What can hang from each mark
davun: mupirul ribu
musi: zana
mupirul: davun
zana: lafuz musi peva ribu sosi
peva: zana
ribu: davun zana
sosi: zana

Each row was made from one small tree. The marks that hang from a mark follow it in brackets, in alphabetical order. Every link used is in the known rows. Write each row's tree.
Known rows
sosi(zana(musi peva ribu(davun))): 4,2,0,4,-27,20,-9,42,-17,-8,-23,2,-10,16,9,-16,-14,-9,-1,-29,26,46
sosi(zana(lafuz musi ribu(davun))): 3,6,3,5,-24,15,-11,39,-21,-2,-19,5,-9,4,10,-14,-4,-15,8,-28,20,45
davun(mupirul ribu(zana)): -9,17,-3,16,-22,-1,0,10,-2,3,13,-17,-21,12,3,-17,-23,17,3,-3,-1,-5
davun(mupirul ribu): -11,12,-6,15,-9,13,-5,9,5,0,-5,-21,-21,20,-2,7,-11,11,1,-4,-10,-11
ribu(davun(mupirul) zana(lafuz peva)): -2,25,18,30,-15,31,5,33,-31,18,-6,-37,-13,17,15,-17,-19,-6,-15,-15,19,31
sosi(zana(musi ribu(davun(mupirul)))): -12,-2,-7,11,-29,12,-4,29,-5,-14,-32,-7,-18,16,7,-21,-13,-2,1,-13,20,32
musi(zana(ribu)): 4,-8,-12,-11,-22,11,-20,15,13,0,-1,10,-5,7,5,-13,2,-4,-1,-2,7,20
peva(zana): 3,-6,-1,-8,-17,-2,5,0,-3,-7,12,1,0,1,-8,-18,9,12,3,9,10,4
mupirul(davun(ribu(zana))): -1,28,-5,-17,-1,-8,12,21,-10,7,28,5,-8,-6,-4,-12,-19,18,8,-15,1,4
sosi(zana(musi peva)): -1,-14,0,-1,-24,12,3,11,-18,-7,-18,-6,-6,7,-10,-21,-13,-4,-2,-18,18,30
ribu(davun(mupirul) zana(peva)): -6,16,9,23,-14,17,10,24,-17,4,-5,-29,-9,17,16,-23,-22,6,-17,-5,21,20
musi(zana(lafuz ribu)): 9,2,-5,-3,-23,26,-24,24,0,14,-2,0,-9,6,5,-8,6,-16,0,-10,5,31
peva(zana(ribu(davun) sosi)): 6,17,-11,11,-25,4,-4,36,4,-9,-2,12,-3,9,19,-16,12,9,-1,-17,23,28
sosi(zana(musi ribu)): 1,-6,-8,-6,-32,2,-9,17,-1,-7,-15,14,-12,2,-4,-19,-10,-6,12,-14,14,29
musi(zana(peva sosi)): 3,-8,-14,9,-19,20,-6,15,1,1,-12,-11,2,11,5,-21,5,-2,-18,-22,15,27
zana(peva): 5,6,5,6,-4,19,0,11,-8,8,-5,-13,-4,10,1,4,-7,-6,-5,-10,7,12
musi(zana(lafuz peva ribu sosi)): 13,13,-10,17,-33,43,-22,41,-4,22,-16,-12,-12,16,11,-9,5,-21,-10,-37,17,52
ribu(davun(mupirul)): -13,4,0,18,2,11,6,11,-4,-7,-16,-20,-7,14,11,-2,-4,5,-10,3,6,2
sosi(zana(peva)): -2,-5,2,-1,-14,9,6,21,-14,1,-4,-11,-6,5,-2,-15,0,-1,-7,-10,11,24
mupirul(davun(ribu)): -2,20,-9,-17,11,4,9,19,-4,1,11,1,-8,2,-7,11,-7,11,7,-15,-8,-1

Which tree is each row?
2,-9,-14,7,-32,-1,3,-4,-4,-12,-11,7,1,2,-11,-30,2,9,5,-17,22,16 -> peva(zana(musi sosi))
12,17,4,29,-32,22,-1,18,-28,20,-13,-12,-6,2,1,-26,-23,-14,-1,-42,24,42 -> ribu(zana(lafuz musi peva sosi))
5,8,-1,-1,-26,18,-6,38,-4,8,-8,-3,-15,11,5,-9,-4,-8,-2,-16,14,36 -> sosi(zana(peva ribu))
6,0,-6,16,-33,14,-1,5,-17,1,-13,-3,-3,0,-11,-23,6,-3,7,-25,20,27 -> peva(zana(lafuz musi sosi))
9,22,-5,28,-19,24,-15,35,-10,5,-29,4,-7,9,17,0,-7,-19,4,-44,20,41 -> zana(lafuz musi ribu(davun) sosi)
-5,14,-14,34,-25,21,-8,24,5,-8,-41,-6,-15,20,14,-8,-15,-4,-1,-27,20,27 -> zana(musi ribu(davun(mupirul)) sosi)
14,15,4,-1,-31,22,-11,25,-8,14,7,1,-15,7,-2,-6,9,-6,11,-6,12,27 -> peva(zana(lafuz ribu))
16,26,9,14,-18,44,-15,37,-11,28,-11,-13,-18,15,7,14,-7,-25,3,-24,9,36 -> zana(lafuz peva ribu)
-3,26,6,27,-12,35,-10,37,-8,13,-21,-22,-20,20,18,8,-4,-13,-1,-11,9,26 -> zana(lafuz ribu(davun(mupirul)))
12,36,3,34,-14,40,-12,56,-12,19,-22,-13,-12,17,26,10,0,-20,-8,-44,19,48 -> zana(lafuz peva ribu(davun) sosi)
6,8,-13,14,-23,26,-17,46,3,-2,-17,-1,-2,19,24,-14,3,-6,-18,-33,24,43 -> musi(zana(peva ribu(davun) sosi))
-8,-3,-10,8,-20,20,-15,27,9,-8,-16,-11,-11,21,16,-15,-1,1,-13,1,13,22 -> musi(zana(ribu(davun(mupirul))))
10,26,6,29,-22,20,2,27,-22,25,1,-16,-7,1,10,-19,-10,-10,-7,-33,19,36 -> ribu(zana(lafuz peva sosi))
-7,17,-1,18,-11,19,-7,28,5,-2,-19,-11,-16,20,17,4,-8,-1,-4,-3,10,15 -> zana(ribu(davun(mupirul)))
13,15,-10,21,-32,30,-14,25,1,8,-31,3,-13,15,3,-3,-19,-16,3,-40,21,39 -> zana(musi peva ribu sosi)
7,19,-8,22,-34,8,-7,20,-12,3,-2,-3,-11,13,3,-24,-31,7,3,-45,18,21 -> davun(ribu(zana(musi peva sosi)))
14,12,-8,14,-45,24,-12,22,-7,6,-16,5,-14,7,-5,-18,1,-9,14,-31,23,41 -> peva(zana(lafuz musi ribu sosi))
6,1,-7,18,-20,34,-10,24,-13,15,-14,-19,-2,10,5,-15,8,-15,-16,-31,13,38 -> musi(zana(lafuz peva sosi))
3,7,-2,1,-24,-10,-8,3,-10,-4,13,9,-8,3,-3,-24,-31,11,13,-20,6,2 -> davun(ribu(zana(musi)))
4,15,12,9,-7,5,5,26,-21,3,9,-8,3,6,18,-20,-17,4,-12,-14,21,21 -> ribu(davun zana(peva))
-14,8,-4,12,-20,8,-1,37,-1,-8,-19,-11,-18,14,16,-14,-1,3,-5,-3,14,27 -> sosi(zana(ribu(davun(mupirul))))
-12,12,5,19,-9,-3,9,12,-10,-5,0,-16,-6,7,16,-26,-17,12,-10,4,14,8 -> ribu(davun(mupirul) zana)
12,19,-7,24,-28,26,-17,21,-4,13,-28,4,-12,5,3,0,-7,-22,13,-38,14,37 -> zana(lafuz musi ribu sosi)
